Known rows, with every step that occurs:
C/E/Z: [-16.1  -2.9  53.7  55.0  44.8 -78.1  48.5  24.4  10.9  -6.0   2.8 -68.5
  41.3 -37.8 -60.4  -6.4  33.9  37.9  -5.3 -31.5  46.3  29.5 -20.3]
C/J/Q: [-12.7  -4.1  38.4  45.6 -27.6  19.0  10.9 -62.9 -18.6   7.0 -17.5 -39.8
 -37.3   9.7 -61.0  24.8  28.9 -16.7  18.9 -22.5  32.3  43.3 -25.1]
C/J/V: [-24.1  -5.6  38.9   5.1  -3.6  -3.5  -6.9 -34.8   1.3  -0.7 -22.8  -7.4
 -39.6   9.0 -31.9  16.2  29.8 -14.6   4.2  -2.1  28.0  32.9  -7.7]
F/V: [-19.9   2.8   7.6  25.7 -21.2 -24.6  53.1  35.8   2.4  16.1 -22.7  -7.8
  -2.5  49.8  -4.1  18.6  51.5  13.5 -10.1  15.9  -7.3   3.8 -14.9]
Q/J/V/F/C/E: [-12.0  -7.0 -61.7  72.7 -39.6  53.8 -65.9 -21.7   7.6 -28.5   4.9 -48.7
  22.1  31.1 -23.5 -23.8 -20.5  15.4  23.4 -33.6  -0.3   5.8  56.7]
S/F/C: [  9.4  -6.3  28.4  52.6 -24.9 -26.5   2.2  66.4 -14.9  -5.0 -11.0 -40.1
  -7.2  72.2 -43.1  13.6  19.7  28.9 -34.5  -7.9  32.2  -7.6  16.0]
S/F/V: [  6.3   5.5  26.5  38.1 -11.7 -37.2  48.5  52.0   9.0  -5.7 -32.3  -5.8
  -6.5  69.2  -0.6  15.6  55.7   2.7 -24.9 -15.7  -4.1  13.9  -9.6]
V/J/Z/F: [-40.7 -12.8 -25.8  50.2 -23.1 -55.1  -0.3  40.8  64.1  37.7  -6.8  -2.3
   7.1  31.3 -39.8 -11.0  13.6 -42.1  14.1  48.0 -12.8  75.9   3.0]
C/F/V: [  4.4   4.6  15.4  47.6  56.8 -37.7  37.3  34.7  10.5   8.8 -22.7 -14.3
  -8.8  52.5 -25.7  30.8  41.5  -3.6 -19.5  36.7   5.6   1.3  -7.6]
E/Z: [-31.2  -1.3  50.3  40.5  -1.0 -69.8  44.3  30.5  19.2   1.0   9.2 -44.0
  14.7  -1.0 -41.4   1.9  50.2  30.9   2.9  13.0  31.3  26.6 -13.9]
Q/J/V/F: [-28.1  -1.7 -59.3  62.2 -63.1  15.2 -52.1 -34.6  29.2 -33.1  14.9 -22.3
 -11.4  61.8   2.6 -22.6  21.8  -7.2  70.6  11.5 -12.5  33.1  41.0]
F/C: [-17.2  -4.8   8.0  35.9 -35.3 -11.4   5.0  52.1 -22.1  19.4  -2.9 -44.0
  -5.5  55.2 -43.5  15.9  27.0  36.5 -20.8  23.7  24.2 -15.1   7.9]
V/J: [-25.7  19.0 -13.3  50.2 -21.6 -66.0  11.0  36.3  -2.8  31.1   0.4  -1.0
   7.0  55.7 -30.2 -10.4  47.1  12.3  29.8  12.4   2.1   6.5  -0.9]
Q/J/V/F/C: [-26.7 -10.9 -61.2  62.7 -82.3  54.6 -67.9 -10.6  11.7 -23.5   7.6 -27.6
  -2.8  65.4  -1.1 -13.7  -3.2  12.9  39.4  12.5 -17.5   1.8  63.2]
C/J: [-32.7   4.2  24.6  40.4   8.4 -60.5  25.1 -13.4 -13.2  15.2  -9.2 -23.3
 -18.3   9.7 -73.9  17.4  36.0   1.5 -11.8  24.3  34.4  41.2 -30.1]
E/Z/F/C/J/V: [-19.5 -36.5  48.7  -4.3 -23.3  19.4   0.5   4.8  15.2   9.1 -30.7 -35.8
  13.0 -35.3  -6.6  23.2 -23.5 -24.3 -30.2  30.4  22.5  86.1  25.0]
F/V/J: [-25.6  20.5 -18.8  41.4 -28.3 -32.5  46.8  40.7   7.7  45.9 -29.4  27.7
  12.6  58.5   7.9   0.7  44.7   8.2   6.9  12.6 -32.2  -4.6  -4.1]
V/J/Z/F/C/E: [-18.7 -18.5 -28.3  62.7  -2.8 -13.4 -12.8  57.8  42.1  41.3 -16.3 -33.0
  41.4   2.8 -58.6 -19.9 -29.5 -18.5 -25.9   4.0  -2.1  53.0  17.0]
Z/J/Q: [-30.3 -37.3   3.8  39.3 -52.8  35.6   2.4 -17.7  -8.3  13.4 -19.2 -38.9
 -14.0  22.0 -14.7  14.7  16.0 -50.0  36.6   1.9   7.0 -16.2  -3.1]
V/F/C: [-33.7  -0.6 -16.6  32.6 -71.4 -22.5 -27.9  49.9 -11.2  -6.0  -4.7 -39.5
  13.1  73.9 -32.9  -8.2  16.2  31.3   6.0  -1.1  -3.2   5.0  35.3]
C/J/V/F: [-42.7  -5.7   7.1   2.7 -39.5 -12.6 -38.6 -36.4  11.4 -17.4 -28.9  -2.7
 -17.0  26.6 -14.3  -6.7  23.6 -14.5  31.0 -22.0   1.9  49.1  19.6]
J/V: [-20.5  -8.5  27.5   3.4 -26.1   1.8 -13.1  10.1   6.6  -8.9 -14.7 -15.6
 -32.2  39.0  -8.0   2.1  32.0   1.2  21.5  -0.9  19.0  12.8   8.4]
S/F/V/J/Z/E: [-18.5   6.1   9.2  58.5 -25.8 -26.2  36.5  61.6  83.8  16.3 -45.8  15.4
 -28.2  22.4  14.0  -0.1  -1.7  15.3  -4.3 -49.1 -64.2  37.3  19.0]
S/F/C/J/V: [  3.8  -9.2  50.7  19.5 -15.6  27.8 -23.1   2.8  -9.9  -4.0 -45.3 -12.7
 -32.4  30.7 -27.7  26.5   1.1  -1.9 -38.3 -34.7  29.7   7.4  26.6]
Q/J/V: [-11.3  -8.2 -34.0  61.9 -29.1  23.5 -18.9 -29.3  15.8 -17.5  17.1 -23.9
 -31.0  40.2 -15.1   0.9  25.7  -5.3  37.8  30.8  13.6  16.9  16.5]

Rows:
[-17.2  -6.0  50.5  50.5  17.3 -30.0  30.9  42.7  -4.4  10.1  -5.1 -77.1
  50.9 -28.8 -61.3   0.5   6.2  53.8 -35.3 -32.3  42.3   3.9   0.9] => F/C/E/Z
[-45.4 -15.3  22.0  33.3 -18.6 -39.9  14.5  35.8  61.4  -7.8   0.0 -50.5
 -46.0 -10.4 -45.6   2.6  -3.3  19.9   0.9  -2.9 -10.5  50.1   0.0] => J/Z/E
[  7.6  19.3 -13.7  63.3  49.6 -47.1  30.7  38.2  16.5  39.7 -28.2  20.8
   8.9  55.7  -9.9  15.7  38.5  -5.4   2.7  31.9 -18.1  -7.6   5.9] => C/F/V/J
[-39.6  -6.2  -5.0   0.1 -61.4  -8.9 -44.3   3.5  19.7 -28.1 -13.6 -16.3
 -11.2  56.7   5.5 -20.3  29.2  -4.7  46.9 -22.5  -6.2  28.6  27.4] => J/V/F
[-46.8   0.2  -4.6  35.3 -50.8 -25.2 -27.0   6.0 -17.5   8.4 -17.6 -26.8
   9.3  39.9 -53.3   6.5   8.1  20.4  -9.4  -2.8   9.8  23.9  20.3] => V/F/C/J
[-20.2 -12.7 -22.5  78.7 -28.0  39.2 -38.4 -16.4  33.8 -25.3   5.1 -59.7
  49.2 -13.7 -21.3 -29.3 -20.6  30.3  23.1 -43.7   1.8  14.7  61.3] => Q/J/V/F/C/E/Z
[-16.9 -39.7  -2.6  42.3   4.9  -4.8  -3.2  45.6  38.9  12.1  -9.0 -68.9
  27.1  -6.3 -76.5  -1.6 -24.4 -15.1 -45.5   9.4  18.7  66.8   5.9] => J/Z/F/C/E
[ 12.1  -9.4  17.6  61.9 -13.1  15.7  56.3  -1.6  25.4  20.3 -43.8 -30.7
  61.3 -30.6  19.8  -2.9   2.9 -32.5  22.2 -46.3 -36.6  83.3  -0.6] => C/E/Z/F/V/J/Q
[-44.3   4.1 -12.5  37.7 -31.0 -17.0  40.4  48.4  75.6  38.2 -35.4   9.1
 -21.2   5.2   7.8   1.5  -5.0  16.0   5.1 -17.9 -68.0  32.3   8.4] => F/V/J/Z/E
[ -1.2 -54.3  58.6  32.8   8.5  30.5  -1.4  44.6  20.7  -1.5 -48.9 -48.2
  36.3 -38.5  -3.2  -2.7 -25.3 -15.3 -31.8 -64.9  28.4 -35.2  47.2] => S/F/C/E/Z/J/V
[-28.9  -9.2   8.8  47.1 -83.4  48.2 -35.7 -39.9 -20.4   2.6 -29.0 -38.0
 -10.0  40.6 -47.5  15.9  -5.4   1.0  23.0 -42.6  -2.1  21.3  20.2] => V/F/C/J/Q
[ -6.2  -8.5  16.4  48.6 -60.1  21.1  51.5   6.8  34.9  27.5 -40.1  -6.1
  32.0  11.0  43.7  14.0  15.8 -36.0  37.2  -4.6 -44.4  80.4   7.4] => E/Z/F/V/J/Q
[-29.0  -2.9  27.3  48.8 -10.3 -39.6  -2.0  44.9   5.1  -8.9  -7.7 -68.8
  65.6  -8.8 -49.4 -26.1   2.5  52.9  -4.6 -51.8  17.3  12.2  28.1] => V/F/C/E/Z
[-24.8 -34.9 -64.9  91.4 -41.2  17.9 -13.5  17.5  56.9  15.3  20.1 -54.2
  -1.1  25.2 -66.6   4.3 -17.3 -20.6 -16.2  80.5   3.3  65.8  26.2] => Q/J/Z/F/C
[-40.7 -33.1  29.9  47.0  39.1 -62.4  43.9  24.4  14.3  15.0 -15.0 -62.1
  61.6 -57.8 -40.2  -7.5  16.5 -13.2  -5.0 -11.9  32.6  -3.6  -9.5] => C/E/Z/J
[-37.9 -31.1   0.2  33.5 -19.9 -47.9   6.4  37.7  59.7   2.9   1.4 -39.5
 -13.8  17.8 -49.1   3.4  17.9 -37.5  -9.8  51.6   7.9  89.0  -8.1] => J/Z/F
[ -6.6 -42.2  46.1  68.3  25.1 -30.1  24.0  58.3   3.8   9.9 -30.9 -61.7
  63.0 -31.4 -38.5   1.5  -9.8   2.7 -43.2 -42.4  35.1 -32.6  23.6] => S/F/C/E/Z/J
[ -8.6  -5.7 -42.1  30.3 -37.2 -40.2  39.2  52.7  12.2  33.5 -27.7  23.1
  28.1  56.6  31.6   4.5  30.7 -24.2   7.2  50.3 -42.0  70.7   0.1] => Z/F/V/J
[ -8.9 -29.6  51.3  39.3 -43.1  39.0  13.7 -24.7  -3.6  15.6 -25.6 -60.5
  10.0 -29.3 -35.3  35.6 -15.1 -27.4  -9.0  11.5  23.6  90.6   1.4] => E/Z/F/C/J/Q
[-51.0 -49.9  38.2  -0.2 -21.0  -3.2  13.3  14.7  33.3  12.9 -26.6 -22.6
  10.3 -29.6  12.0   5.0  16.0 -33.1  18.8  13.8  11.8 -14.2  22.8] => E/Z/J/V
[-42.3 -44.9  -0.8  -4.8 -29.5  11.9 -13.0  12.1   9.7   9.9 -26.8 -10.7
 -17.8  19.7  13.1   0.0  17.5 -48.9  18.3  27.4   9.5 -21.6  19.6] => Z/J/V
[-48.6   9.5 -14.9  52.4 -24.2 -16.6  42.8  38.6  73.0  65.2 -35.5  26.5
  -3.1  33.0 -18.8  -2.2  34.4  -5.2   3.9  -0.8 -32.8  -2.7  -6.2] => F/V/J/Z
[-51.4 -44.4  -2.0  46.1 -19.8 -31.6  -3.6  40.9  10.0  10.2 -21.7 -62.4
  83.3 -27.3 -28.1 -19.2 -17.9   6.6  -6.9 -28.4   9.2 -19.4  37.9] => V/F/C/E/Z/J
[-20.5 -22.0  26.3  19.7 -22.8 -48.6  72.8  48.7  28.6   6.1 -22.4 -30.4
  39.8   0.1  18.8  19.2  33.1 -16.8 -16.9  53.5 -12.7  91.1  -8.2] => E/Z/F/V
[ -5.2 -23.5 -11.4  22.7 -49.6 -22.0  -3.0  61.6 -16.4   5.2  -5.7 -51.5
  13.5  54.2 -24.0  18.1   6.0  -4.5 -29.6  66.7  14.2  59.6  10.2] => Z/F/C
[-53.4 -46.2  16.3  14.8 -11.3 -18.0 -20.7   5.1  40.2 -14.7 -31.6 -37.9
  53.6 -46.7  12.5 -29.8  -2.8 -28.5  39.1 -52.2  -2.4   8.6  34.8] => C/E/Z/J/V/F
[-32.1 -14.4  -6.0   3.2 -81.4  35.0 -53.1  31.2   6.8 -11.9 -23.1 -21.3
  -7.1  67.0   3.2 -10.0   5.9  16.6  17.7 -22.1  -8.5  -9.2  57.8] => J/V/F/C
[-35.0 -32.5  -5.2  21.7 -27.5 -17.4  45.2  42.4  68.5  21.4 -30.6 -13.5
  -3.0  23.2 -11.0  15.2  21.2 -45.5 -23.8  46.2 -27.1  85.8 -12.7] => J/Z/F/V
[-21.1  -0.8  20.4  36.6 -19.4 -14.0  13.2   8.9 -27.5  29.5 -18.4 -32.2
  -9.2  21.3 -70.5  23.7  14.2  22.6 -39.0  24.1  34.1  11.7 -10.3] => F/C/J
